(in the rows, 128 means zero)
Known rows, with every way that one mark hangs from another:
G[B[R] C[A X]]: [121 135  96 140 163 146 134 139 169 139 128 132 119  95 246 159  65 120
  64 181 155 114 130 141 144 108 146 111  95 114 139 134 156  84 129 136]
R[G X[C[A]]]: [123 125 147 113 136 141 115 115 131 101 105 169 127 128  76 129 141 160
 218  80 116 166 159 125 124 116 155  73 151 183 132 105 142 189 169  87]
B[G]: [112 126 174 116 131 105 104 121 147 122 123  69 126 140  75 113 153 132
 113 134 204 120  96 126 132 121  89 136 129 118 129 118  32 128 111 138]
W[B C X[G R]]: [122 192 108 131 111 137 173 125  60 152 147 170 120 149 252 136 162 166
 151 107  86 102 159  45 114 181 137 172 153 154 126 179 142 113 150 134]
B[A G[W] R]: [117 122 175 129 125  98 111 147 149 165 112  78 113 145  78 136 128 116
  61 164 165 129 109 195 135 131  94 155 126 102 103 156 121 109 124 179]
B[R]: [125 141 143 128 150 114 125 146 148 141 155 118 121 150 106 145 129 140
 123 100 209 107 128  97 137 123 102 125 113 142 131  98  61 107 100 116]
B[G[W] R[X[C]]]: [126 110 170 138 124 128 129 152 140 156  83 125 118 146 103 159 127 175
 117 128 164 124 139 142 128 112 151 140 153 154 121 143  80 143 173 138]
W[G[B[A R[X]]]]: [157  90 108 120 144 123 123 131 151 169 136 107 154 113 142 143 111  66
  91 123 209 121 152 143 132 124 121 130 131 129 110 165 156 119 130 147]
G[C]: [127 116 110 136 129 107 103 139 130 116 143 110 117 116 135 154 125  97
 126 121 155 114 102 130 136 101 124 131 110 131 143  54  84 122 121 101]
B[G[W] R]: [118 133 173 129 130 117 127 148 156 142 120  84 116 147  90 148 127 146
  58 149 194 110 117 161 134 131  99 148 105 121 124 144  67 115 116 157]
B[G[C W]]: [120 114 143 136 109 111 107 139 136 118 109  77 115 112 116 152 124 104
  66 162 143 116  92 192 133 111 121 155 103 111 134 106  83 133 129 143]
C[X[B R[G W]]]: [106 146 137 121 125 132 146  97 141  96 115 159 131 123 122  93 148 196
 194 110  53 143 154  99 126 127 156  81 130 120 138 126 179 130 129 119]
R[G[C] X]: [145 143 113 127 128  99  96 119 148 120 104 128 130 117 113 162 138 110
 180  96 117 157 123 136 129 107 145  78 122 165 156  72 139 170 152  90]
C[A X]: [102 140 167 101 151 145 110 104 135 119 140 132 126 107 132 115 123 159
 155 136 156 119 105 123 141 118 129  82 106  83 125 106 103 118 155 121]
X[B]: [121 126 117 117 128 119 149 142 111 110 145 149 132 142  83 114 142 138
 158  92 121 115 100 111 130 115  99 129 117 109 109  82  28 101  73 114]
R[B[A] W[C G] X]: [172 120 119 118 112 134 104  86 108 169 108 185 154 141  49 119 184 140
 174 119 125 167 181  77 119 112 183 121 171 133 105 125 215 155 233 122]
B[A G R[W[X[C]]]]: [113 154 170 128 130 131 102 117 141 180 106  95 133 178  91  91 166 149
 127 145 149 151 152 149 132 122 135 159 182 135 114 175 135 129 164 178]
R[G[B[A] C[X]]]: [125 112  97 130 134  98 111 124 166 112 126 108 119  92 181 119  90  59
  86 151 106 151  95 176 132 105 119  96 111 138 145 129 232 136 102 143]
B[A R[G W[X]]]: [128 199 141 114 138 113  98 106 161 162 139 117 141 174  74 102 162 123
 150 109 115 168 159 151 131 138 121 106 129 151 132 152 199 149 135 154]
X[G R]: [119 112 134 127 123 100 145 125 104 115 129  73 122 118 132 138 144 115
 142 101 144 116 167  94 122 161  98 136 122 151 138  97 143 131 121  93]
R[B G X[C]]: [144  72 114 127 123 131 130 120 120  93 101 182 128 139  35 120 156 161
 218  68 114 177 160  60 118 113 150  88 182 214 144  80 147 203 152  79]
A[B[G[C W] R]]: [147 145 142 157 121 136 131 161 153 134 132  72 127 137 130 132  94 124
  77 163 144  97  91 168 126 134 120 157 110  96 139 142  97 113  83 138]
W[B[A] C[X] G]: [131 109 146 109 122 151 138 121 100 164 164 174 113  92 195 110 149 151
 129 140 161 101 107 115 129 127 147 135 146  95  95 200 201 102 161 181]
A[B[G]]: [135 139 166 131 125 125 117 130 151 112 144  55 144 151  75  79 125 131
 136 129 174 105  68 120 121 137  94 139 134  94 132 137  32 125  71 124]
C[A X[R[B]]]: [102 103 137 121 145 159 130  92 121 104 124 157 117 116 147 121 129 183
 178 145 111 134 164  62 138 145 148  94 149 104 136 107 170 125 173 106]
R[W[B X[G]]]: [139 178 129  98 114 130 121 105 119 139 143 121 160 143  98  82 182 144
 156  97 116 147 127 104 119 144 139 144 108 130 123 151  54 132 140 141]
B[A G]: [112 116 175 114 126  90  90 118 142 144 117  61 122 145  60 100 154 101
 115 153 174 139  85 165 135 124  81 142 150 101 109 126  91 121 119 160]
G[B W]: [132 108 105 127 117 113 133 147 149  95 146 136 143 123 124 139  78  74
  40 125 141 110  86 152 121 106 116 146  73 124 120 122  74 120  94 121]
G[B C]: [136 105  74 141 134 110 119 144 150 107 140 120 131 113 182 151  83  60
  65 143 157 114  95 134 130  93 125 146 101 139 142  91  90 109  92 111]
W[B[A R] G[C[X]]]: [146  76 116 123 139 150 129 140 129 173 153 110 111  72 196 136 130 124
 120 154 174 112 127 158 144 125 149 137 133  98 114 175 197  94 133 187]
R[X]: [136 141 142 116 131  99  95 115 134 136 116 137 143 138  91 146 141 130
 185  86 162 129 101  95 130 108 137  96 133 129 129  71  39 139 164  90]
R[G[B C W]]: [138 115  83 139 116 110 128 148 158  79 135 131 127 103 148 154  83  56
  43 135  96 135 109 190 122 106 124 123  67 158 150 121 171 151  85 123]
G[W[X]]: [120 156 129 116 111 132 114 130 104 120 155 134 145 144 126 139 131 102
 111 100 106 105  96 148 128 130 118 139 102 101 129 107  75 145 133 127]
X[R W[B]]: [116  80 135 142 124 137 141 122 101 130 129 176 134 122 118 135 135 154
 168  93 120 104 139  79 118 143 143 153 155 145 138 167  64 105 127 102]
B[A G[C[X]]]: [109 112 160 129 127  98  86 117 140 150  97  59 106 103 145 119 133  97
 111 187 138 135  77 185 143 106 115 129 151  78 127 117 159 115 149 169]

Rows:
[137  92 118 118 126 102 116 116 134 101 136 131 122 147   9  96 158 100
 154 107 118 179 130 112 126 134  87 104 146 160 128  94 181 167  93 121]
R[B[A] G]
[126  75 151 148 131 188 139 137  90 108 137 170 148 126  59  96 104 143
 180  90 116 103 131 124 112 124 142 135 160 137 129 146  90 142 114  78]
X[C[A[B]] W]
[131 156 125 125 138 128 148 138 142 140 137 166 137 160  65 112 149 180
 151 101 128 129 142 104 130 115 127 126 109 126 112 107  48  88  97 125]
X[B[R[W]]]
[113 121 123 130 139 156 145 121 118 112 108 162 125  87 116 132 124 141
 158 128  55 141 138 170 131 121 132  81 111 118 149 132 179 139 114 119]
R[G[C[A X[B W]]]]
[128 100  86 141 119 121 125 146 148 104 126 136 127  78 221 158  56  72
  34 164 101 105  76 173 131  87 153 130  77 102 139 112 152 113 126 130]
G[B C[X] W]
[110  61 103 149 125 122 139 131 129  83 126 143 113 132 159 112  99 102
 135 108  99 143 171 116 118 128 133 138 176 203 135 142 232 152 101 107]
X[C R[G[B[A]]]]
[171 156 114 147 133 116 137 152 133 155 123  86 141 130 138 139 106 119
 164 108 129 115 119 109 123 145 129 116 119 123 141  97 112 124 113  89]
A[B[R[X[G[C]]]]]
[136 176 151 125 153 154 139 130 163 108 164 116 134 147  88 102 110 153
 156 119 145 127 136 131 127 156 105  91 104 126 132 142 125 130  76 108]
C[A[B[R[G]]]]
[115  91 117 144 131 140 125 106 117 105 101 105 111 132 136 145 141 149
 140 175 124 144 181  92 134 147 135 150 164 134 142 102 140 129 154 112]
X[R[B[G[C[A]]]]]
[151 110 115 135 119 109 107 121 121 157  86 173 134 106  87 148 141 100
 188 103  67 170 112 160 121 117 159  99 153 159 141 146 147 154 153 117]
R[G[C] X[W[B[A]]]]
[109 166 147 120 130 153 175 114  90 140 133 184 100 107 242 132 139 211
 152 145 105 111 155  65 123 163 157 127 129 116 115 179 177  92 180 133]
W[B C[A X[G R]]]
[120 175 105 120 140 144 156 142 105 154 155 151 142 171 146 126 143 149
 156  91 109 110 129  98 135 140 100 136 135 116 122 118  43 104  83 139]
W[X[B[R]]]
[145 220 154 119 139 125 134 117 133 183  97 166 135 152 112 156 159 195
 149 117 148 145 198  90 123 136 165 103 110 149 119 130 150 119 218 107]
B[R[W[C[A]] X[G]]]
[102 105 138 134 118 106 143 121 105 129  99  99 116 152 118 105 147 140
 160 150  87 132 133 136 131 149  99 156 178  94 100 136 113  96  95 153]
X[B[A G] R]
[112 136 131 113 129 157 142 126  70 124 139 112 138 133 136 112 150 123
 160  90 119 128 165 123 124 151 114 140 141 145 125 119 131 163 142 115]
W[X[C[A] G]]
[137 101  75 143 130  92 103 143 142 126 133 109 128 112 173 139  85  31
  71 158 132 133  87 162 133  98 118 150 118 120 124 101 142 102 102 132]
G[B[A] C]
[121  58 100 126 127 215 148 102  58 111 150 143 146 123 158 122 153 141
 187 105 126 118 242  76 127 161 155 155 197 155 132 147 213 175 168 116]
W[G X[C[A] R[B]]]
[125 166 123 130 137 143 131 139 131 173 136 105 122 151 203 138 151 155
 114 156 158 119 110 120 138 143 129 168 148 129 136 178  35 103 113 181]
W[B[G[C] R] X]
[134 134 136 117 141 107 133 139 156 142 154 143 109 144  93 112 144 143
 145 114 152 153 112 131 131 140 104 120 131 154 110 167 121 111  83 161]
W[B[A R[G]]]
[135 125 151 145 109 138 117 139 142 113 124  69 131 107 145 104  95 122
 101 170 102  98  53 170 126 122 133 135 115  63 141 133 117 131 106 139]
A[B[G[C[X] W]]]
[137 118  89 125 135 117 142 138 124 113 124  82 133  89 166 147  97  60
  61 152 141 130 142 159 127 132 106 140  77 130 133 107 136 115 109 109]
X[G[B C[A]]]
[107 107 118 146 131 123 112 119 125 117 124 120 107  94 221 157 109 130
 150 142 114 105 126 106 140 113 157 115 138 117 157  77 172 115 156 103]
G[C[X[R]]]
[136 146 146 124 113 140 126 110 110 139  79 172 126 150  79 150 151 179
 129 156 109 151 138  98 123 128 153 126 150 118 114 120 103 147 210 125]
R[B[G[W[C[A]]]] X]
[142 196 129 119 129 204 141 113  79 142 191 143 161 141 197 106 137 129
 140 121 135  76 158 110 121 165 134 139 136  88 121 184 168 147 139 135]
W[C[A[B]] G X]
[150 130 115 112 128  85 131 127 136 137 102 101 154 113 123 138 118  84
 122  97 153 136 119 105 121 126 114 112 110 146 128 109  74 133 137  96]
R[X[G[B]]]
[ 93 171 175 125 132 158 150 103 121 141 118 176  98 126 238 118 143 242
 135 184 128 110 128  74 130 151 165 136 159  99 114 208 137  89 188 165]
W[B[G] C[A X[R]]]
[112  61 125 144 100 134 144 139 107  82 129 168  99 125 129 118 121 146
 164 101  60 145 154 140 116 133 155 144 168 186 118 157 222 160 123 126]
X[C R[G[W[B[A]]]]]
[119 176 125 137 142 154 164 148 148 142 140 203 116 124 234 162  62 156
  21 170 132  94 131 133 128 117 151 125  80 113 114 180 183  86 154 150]
G[B[R] W[C[A X]]]
[142 111  74 155 130 119 140 172 156 125 136 137 122 110 200 185  57  71
   9 154 139 103 116 170 131 103 135 158  70 138 137 118 128  96  95 128]
G[B[R] C W]
[147 189 131 135 126 148 146 144 146 120 172 118 149 163 122 104 107 126
 130  96  98 111 113 137 118 160 109 114 108 127 145 157 137 153  67 125]
A[B[R[G[W[X]]]]]
[127 189 121 102 115 125 118  97 130 127 132 143 157 163  53  73 176 126
 183  99  37 175 140 155 123 132 125 104 129 125 120 137 153 159 107 146]
R[G W[X[B[A]]]]
[128  84 144 120 124 102 106 114 126 129 112  89 123 151  23  94 163 113
 124 153 159 159 108 114 132 129  84 145 167 120 115 110 102 132 116 150]
R[B[A G]]
[141 102  96 130 119 146 129 128 126  72 123 156 116 111  66 150 124 110
 114 139  73 167 158 163 127 126 133 107  95 151 143  86 198 176 124 109]
R[B G[C[A] W]]
[141 107  89 132  99 113 173 168  76 112 115 112 122  94 115 153 123  88
 100 119  51 120 126 183 122 130 105 151  74 106 114  77 121 118  81 120]
X[B G[C W]]
